Known rows, with every way that one mark hangs from another:
karu{duse}: [ 17.0   0.0  -5.8   2.3   1.4   2.9  -2.7 -11.7   4.7 -15.2  -8.2   4.0
  17.7  -2.8  -5.7   6.1   7.8 -14.6  -6.8   0.2   2.0   2.2 -13.3]
dolaf{rigel{dogem{pano{duse}}}}: [-11.1  -4.3  -2.0   6.8  -5.1  10.3   4.6  14.6   3.6  33.9 -11.4  -6.6
 -11.7  13.1 -12.4   4.9 -22.4   0.7  -6.0   2.7 -12.4 -14.9 -17.0]
dolaf{rigel{dogem duse}}: [-13.3  -8.1  -8.3  12.0   1.7   9.4   7.7  15.6   7.1  17.4  -0.6  -4.6
  12.4   7.1 -16.7  17.1 -19.7 -16.5  -6.1   1.5 -14.8  -5.3 -16.9]
pano{duse{karu{dolaf{rigel{dogem}} penu}}}: [ 38.1   2.3 -20.3   1.5  -5.4   4.2  16.1   3.5  14.6   3.3  -8.2  10.7
  10.6  21.3 -10.5  11.9  -9.5 -16.3  -9.3   3.4   1.3   4.8  -4.8]
penu{pano rigel}: [-60.0  -3.7  -4.4   6.8 -10.1  22.8   4.8  -5.1   0.5   5.8  16.7 -14.0
   2.2 -16.0 -11.1  -3.3  16.2 -17.2  18.4  -3.9  -3.7 -11.9  -5.0]
dogem{pano{dolaf duse}}: [-17.6   2.9 -16.8  -3.1  -0.7   5.2  -2.9 -13.2   3.1  28.2  -2.5   1.6
  -9.1  23.7   3.4 -10.0  -4.4  12.6  -7.8   2.3   2.2 -19.8 -21.3]
duse{karu{dolaf}}: [ 34.9   3.3  -9.3   4.0  -4.5  -4.4  12.2   1.8  12.2 -22.1   0.4  13.2
   4.0   8.5  -5.7   8.1 -12.1  -8.6  -5.3   2.4   4.7   6.6  12.0]
penu{pano{dogem} rigel{duse}}: [-82.2  -2.2 -17.8   6.9  -1.9  32.7   0.8 -10.4   7.8  -1.7  29.3  -9.9
  16.0  -9.6 -13.5   0.5  13.9 -29.5   9.8   0.0  -3.9 -17.5 -11.6]
rigel{dolaf}: [  0.2  -0.7 -12.4   7.1 -12.8  -0.8   7.7   1.7   6.0  -6.4 -14.6   3.8
  11.0   4.0  -9.2   6.8  -4.2  -9.7   6.3   0.4  -9.4   8.7  -3.0]
duse{karu{dolaf{rigel{dogem}}}}: [ 34.6   0.5  -8.8   8.8  -5.0  -0.8  15.9  13.9  14.8  -9.2  -5.6   8.9
   2.7   8.9 -11.9  15.6 -27.1 -12.0  -5.4   2.8  -1.7   4.2   5.3]
karu{dogem dolaf duse}: [ 71.3   5.5  -4.8  11.4  -7.9   5.7  -3.8 -32.5  18.0 -19.2   3.9  10.7
  45.0 -10.2  -7.9  10.2  13.7 -39.2  -1.6  -1.0  15.1  17.4 -13.2]
rigel{duse}: [-15.2  -4.6 -12.1   5.3   2.8   5.0   2.2  -4.0   3.1  -2.0  11.3   2.8
  18.1   7.7  -8.6   6.0   5.3 -14.8  -7.5   0.9  -5.9  -1.6  -7.4]
rigel{dolaf duse}: [-14.1  -5.4 -24.5  12.4 -10.1   4.7  10.1  -2.2   9.2  -8.5  -3.5   6.8
  29.0  12.4 -17.6  13.4   1.0 -25.1  -1.1   1.5 -15.2   7.1 -10.6]
dogem{pano{dolaf duse{karu{penu}}}}: [ 13.0   4.2 -19.7  -4.6  -0.6   6.7   8.7 -11.7   6.8  14.3  -7.4  10.9
  -7.4  35.4  -1.6  -4.5  -2.7   5.3  -9.4   5.5  10.0 -19.6 -15.1]
dogem{pano{dolaf{rigel} duse{karu{penu}}}}: [ 19.7   3.3 -15.5  -2.7   6.7  11.7  12.3   1.3   6.7  24.1 -11.2   6.5
 -17.4  34.2  -6.2  -2.5 -13.0  10.9 -11.3   7.0   2.2 -25.4 -23.2]
penu{karu{dolaf duse} rigel{dogem}}: [-19.1   2.3 -17.9  17.3 -25.5  12.2   9.2 -25.7  20.9 -23.5  -1.3   0.5
  53.5  -9.9 -22.5  22.5  -5.2 -53.6  19.6  -6.2  -4.9   5.1 -17.2]
penu{karu pano rigel{dogem duse}}: [-90.9  -6.8 -23.8  19.2 -20.8  29.3  12.5 -23.8  11.0   9.9  28.0 -12.1
  40.2  -3.7 -32.3  16.3   9.5 -56.0  27.3  -7.1  -9.9 -10.3 -13.0]
dolaf{rigel{dogem{pano} duse{karu{penu}}}}: [ 13.4  -7.0  -7.7  12.3  -2.6  14.5  19.5  13.4   8.5  10.8  -8.4   5.5
   4.8  25.2 -25.2  18.1 -19.6 -18.9  -8.5   7.1  -6.8 -15.3 -11.3]
karu{dogem duse penu{pano{dolaf{rigel}}}}: [ 69.7   4.3  -8.9   7.6   8.8  26.0   5.6 -35.4  11.9   5.6   1.1   3.0
  38.3  -3.0 -15.2  10.7  28.6 -40.4   9.0   0.8  26.2  -0.4 -29.3]
dolaf{rigel{duse}}: [ -2.5  -5.1  -3.6   7.2  13.1  11.9   7.3  16.4   2.5  12.0   3.6  -4.8
  -1.7   4.9 -13.3   8.0 -11.0  -3.1  -9.0   3.0 -17.0  -9.8 -19.3]
pano{dogem duse{karu}}: [-11.9   6.0 -22.0 -11.6   7.1   9.1  -0.1   2.2  12.6  -3.3   8.2   9.6
  -6.1  21.0   3.7  -1.4  -8.0   0.0 -18.1   5.8   4.2  -7.8  -4.8]
penu{pano{duse{karu{dolaf}}}}: [-16.1   0.8 -21.7   2.8  -4.2  11.9   5.8 -11.9   7.4  13.0  18.0  -0.3
  -0.7   5.8  -9.8  -2.8   8.6 -12.6  -0.9  -1.0   2.5  -0.1   2.8]
rigel{dogem{pano{dolaf}} duse}: [-34.6  -6.3 -23.1  12.0 -12.9   4.4   1.6 -15.4   9.7  17.1   1.6   4.4
  28.0  22.9 -11.2  13.0 -11.6 -22.7  -3.9   1.1   1.3 -11.5 -14.3]
duse{karu{dogem dolaf penu{pano rigel}}}: [ 52.5   4.0  -6.6   9.3 -13.7  19.3  20.7 -16.9  16.8 -20.0  12.0  11.5
  27.0   2.2 -16.8  10.3  17.1 -41.3  13.1   1.8  20.4   5.2   6.9]
dogem{pano}: [ -6.0  -0.2   5.5   2.6  -7.0   5.5   0.3  -5.5  -3.2  11.1  -4.1   0.7
 -15.0  11.2  -5.8  -7.8  -3.0   6.5  -1.6   3.7  -0.3 -16.2  -1.2]
penu{karu{duse} rigel{dogem{pano}}}: [-40.6  -2.1 -10.3  13.8 -25.5  18.7   9.0 -21.3  12.5  -9.3  -5.0  -2.1
  33.8   3.0 -25.5  15.3  -2.5 -42.6  16.6  -3.2  -6.5 -13.9 -21.4]

Rows:
[ -2.5   2.2 -11.7  17.3  -8.3  10.4  11.3 -14.7  12.8   9.3   4.6   0.4
  20.4   8.2 -25.0  14.1 -21.4 -27.6   9.2  -0.4 -12.0  -4.9 -12.1]
penu{karu{dolaf{rigel{dogem{pano} duse}}}}
[ 35.6   3.1 -16.8  -0.4  -6.3   3.5   6.2  -7.4  15.2   1.5  10.5  11.8
  12.8  17.3  -3.4   2.7   3.5 -15.4 -11.8   1.5   6.7   7.8  -3.7]
pano{duse{karu{dogem dolaf}}}
[ 15.3  -3.3 -17.0   6.3   0.2   9.8   9.3 -11.1  12.3   0.2  15.7  13.7
  19.1  27.2 -11.2   8.9   2.0 -20.4 -11.3   4.5   7.8 -10.3 -11.6]
rigel{duse{karu{dogem{pano{dolaf}}}}}
[ 70.3   4.8  -3.5   6.4 -13.0  11.1  20.5  -9.6  18.2 -29.4   2.6  16.8
  28.0   7.1 -11.5  12.8   9.7 -35.4   6.8   3.3  18.5   7.6   4.5]
duse{karu{dogem dolaf penu{rigel}}}
[-48.7   4.1 -19.0  -3.9   4.7  20.5  -7.2 -15.5   4.3  21.5  20.9  -7.2
  -3.5   0.0  -2.4  -9.5  10.3  -7.4  -0.3   0.4   4.2  -8.9  -5.5]
penu{pano{dogem duse}}
[  7.2   8.8 -22.6  -6.1   9.3  10.4   3.5   6.9  17.6  -1.5   5.8   8.5
  -6.0  15.9  -0.2   1.6 -20.1  -1.8 -18.1   6.5  -1.2  -5.8  -8.8]
pano{dogem duse{karu{dolaf{rigel}}}}
[-15.0   0.2 -26.3  -1.2   7.2   3.9   0.5   4.9  11.2  36.8  -5.9  -4.9
   5.3  16.1   3.6   6.8 -20.6   3.3  -7.7  -1.2  -5.3  -8.0 -33.3]
pano{dolaf{rigel{dogem}} duse}
[-25.8  -2.2 -23.2   9.2 -24.4  21.9  16.3 -13.8   9.4   5.5  -7.4  -3.0
  30.5   3.7 -20.4  10.2  19.0 -40.5  21.1  -1.7   1.3   1.9  -9.0]
karu{penu{pano{duse} rigel{dogem dolaf}}}
[-58.3  10.5 -35.4  -2.4   9.5  22.8  -3.0 -36.4  12.3  27.6  26.9  -6.7
  12.0   7.6  -5.4  -2.7   1.9 -17.0  13.2  -3.1   7.3 -14.2 -21.7]
penu{karu pano{dogem dolaf duse}}
[-42.0  -4.7 -25.1   9.0 -22.3  27.2  15.4  -4.7  13.6   6.7  12.7  -3.4
  14.1   5.0 -20.7   3.2  18.3 -33.0  12.6  -1.9  -6.9  -3.8 -12.6]
penu{pano{duse{karu{dogem}}} rigel{dolaf}}
[ 47.5  11.8 -16.8   7.7   1.1  17.6   2.8 -41.1  14.8 -26.9  -1.7   8.8
  38.7 -12.0 -13.5   8.0  17.9 -41.3   7.3   2.5  20.8   8.5  -4.6]
karu{dolaf duse penu{pano{dogem}}}
[ 58.6   2.7  -7.3   3.3   6.6  18.3  18.8  -7.6  11.5   4.1   7.2   8.5
   8.7  13.5 -12.9   9.8   8.0 -21.4   5.2   3.9  21.5  -4.7  -5.4]
duse{karu{dogem penu{pano{dolaf{rigel}}}}}
[ 30.1   4.0  -4.8   7.1  -3.6  12.7   1.9 -32.4  11.4  -6.6   9.2   4.5
  36.7   0.6 -16.5  11.5  12.8 -37.6   8.5  -2.7   7.7   4.0 -18.8]
penu{karu{dogem duse}}
[ 49.7   5.3   5.7  11.1 -14.5   7.4  -1.2 -24.5  10.6   5.0   8.2   7.7
  15.2   2.3  -6.7  -1.7   3.4 -18.9   3.9   1.7  13.0   2.4  -1.0]
karu{dogem{pano} dolaf}
[ 54.9   1.6  -3.3   2.8  -3.1  15.8  16.7 -13.8   8.5  -5.4  10.0  11.6
  13.5  11.9 -14.4   7.5  19.6 -28.9   6.1   3.4  24.1   2.0   8.8]
duse{karu{dogem penu{pano}}}
[ -8.8  -2.2 -14.9   7.9 -13.5  15.0  13.2 -14.2   8.9  -4.8  -7.1   5.0
  34.4  14.0 -12.8  13.1   7.3 -31.6  10.4   1.8   7.2 -11.3 -15.6]
karu{penu{rigel{dogem{pano{dolaf}} duse}}}
[-28.1  -9.2 -30.9  18.4 -24.9   1.6  10.5  -4.1  14.7  -2.1  -8.9   6.8
  46.5  15.3 -22.2  25.1  -9.2 -41.5   2.8  -0.6 -12.5  12.5  -7.5]
rigel{dogem dolaf duse}
[-69.9  -7.2 -23.2   6.7 -22.2  22.0  10.8  -1.5  10.3  14.6  14.7  -8.0
  12.0   3.5 -16.0   5.8   7.5 -30.5   9.1  -3.7  -2.8  -8.5  -5.5]
penu{pano{duse{karu}} rigel{dogem}}
[ 46.0   2.0 -13.3  -5.5  -2.2   8.9  11.1  -7.0  10.3   3.3   3.3  13.3
  12.6  25.0  -5.5   3.5  15.1 -17.1  -9.7   3.6  12.9   3.0  -5.3]
pano{duse{karu{dogem penu}}}
[ 59.8   3.6  -4.7   6.1  -7.7   1.4  10.5  -7.2  16.4 -16.4   9.1  15.5
  16.3   8.2  -6.8   9.0  -2.8 -21.3  -3.2   2.2  14.1  10.8   8.5]
duse{karu{dogem dolaf}}
[ -0.4   3.1 -32.2  -8.1   7.4  -1.3   5.4  -2.9  12.3  11.0   1.5   8.6
   2.4  26.9   7.5   1.5  -7.8   5.1 -13.6   0.8   5.5  -6.1 -18.3]
pano{dolaf duse{karu}}
[-68.0  -0.1  -9.0  10.1 -11.6  27.7  10.2 -19.0   4.1   6.2  23.1 -14.6
  12.4 -12.4 -21.9   1.7  13.8 -30.8  30.2  -6.1  -7.0 -13.6  -9.6]
penu{karu pano rigel}
[ 39.0   1.7  -9.8  14.9  -4.6   2.9   2.8  -6.4  16.2 -10.1 -14.9   2.5
  28.4  -9.5 -14.6  18.3 -17.1 -26.9  -4.5  -0.3  -4.9   9.1 -17.1]
karu{dolaf{rigel{dogem}} duse}
[-10.9  -2.8 -20.9   7.5   8.8   4.5   4.2   4.0  11.1  20.6  -1.7  -2.4
  17.3  10.7  -4.1  15.7 -22.6  -8.3  -3.0   0.0  -3.9  -8.4 -27.6]
pano{dolaf{rigel{dogem duse}}}
[ 72.4   2.4   0.1  -0.1  -2.6   7.8  16.9  -6.5   9.9 -15.1   0.7  17.0
  15.8  17.0  -9.3  10.2  11.7 -23.1  -0.5   4.9  21.8   4.1   6.3]
duse{karu{dogem penu}}
[  2.8  -1.9 -26.2   0.7 -17.8   8.0  19.1   3.6  14.0  -5.5 -12.5  10.7
  19.3  24.2 -13.2  12.5   1.9 -24.4  -1.9   2.1  -1.7   2.9  -6.9]
pano{duse{karu{penu{rigel{dogem dolaf}}}}}
[ 44.0  -3.7 -24.5  12.4 -12.1  10.8  23.6  -7.7  17.1 -20.6  -2.8  20.3
  41.3  26.1 -25.5  21.6  10.5 -43.1  -1.6   5.4   2.2  10.4  -5.7]
rigel{dolaf duse{karu{dogem penu}}}
[-52.7  -0.4 -25.0  13.6 -24.6  34.9  13.0 -27.7  15.0  19.2  22.8  -9.7
  32.4  -0.1 -28.7   5.1  23.8 -49.5  30.1  -6.3  -8.6  -3.2 -23.8]
penu{karu{dogem} pano{duse} rigel{dolaf}}
[  5.0   0.4 -15.3   5.8  -0.3  19.3   8.0  -7.2  10.1  23.8  20.0  -2.6
  -1.3   4.5 -13.7  -0.5   7.0 -16.4  -1.0  -0.1   2.0  -1.8  -6.2]
penu{pano{duse{karu{dogem dolaf{rigel}}}}}
[ -4.0   0.8 -10.4  17.0 -27.1  26.3  12.9 -27.6  17.2 -13.8  -3.1   3.1
  41.0   3.9 -30.4  12.8  11.4 -49.5  20.9  -1.5  -7.0  -7.8 -29.9]
penu{karu{dogem{pano} duse} rigel{dolaf}}
[ 25.6   3.8 -10.6   0.4  -9.7   6.8  10.6 -10.4   6.6   4.4  -6.3  12.2
  -6.3  28.0  -9.5  -4.4  -0.3  -3.0  -9.4   6.1   4.4 -11.4  -1.3]
dogem{pano{duse{karu{dolaf penu}}}}
[ 43.6   3.9 -15.8  -0.1 -10.0  11.5  14.1  -9.6  16.7  -8.0   5.1  13.0
  22.7  16.5  -7.4   5.7  12.9 -26.7  -3.9   2.3  10.3   5.5  -6.8]
pano{duse{karu{dogem dolaf penu{rigel}}}}
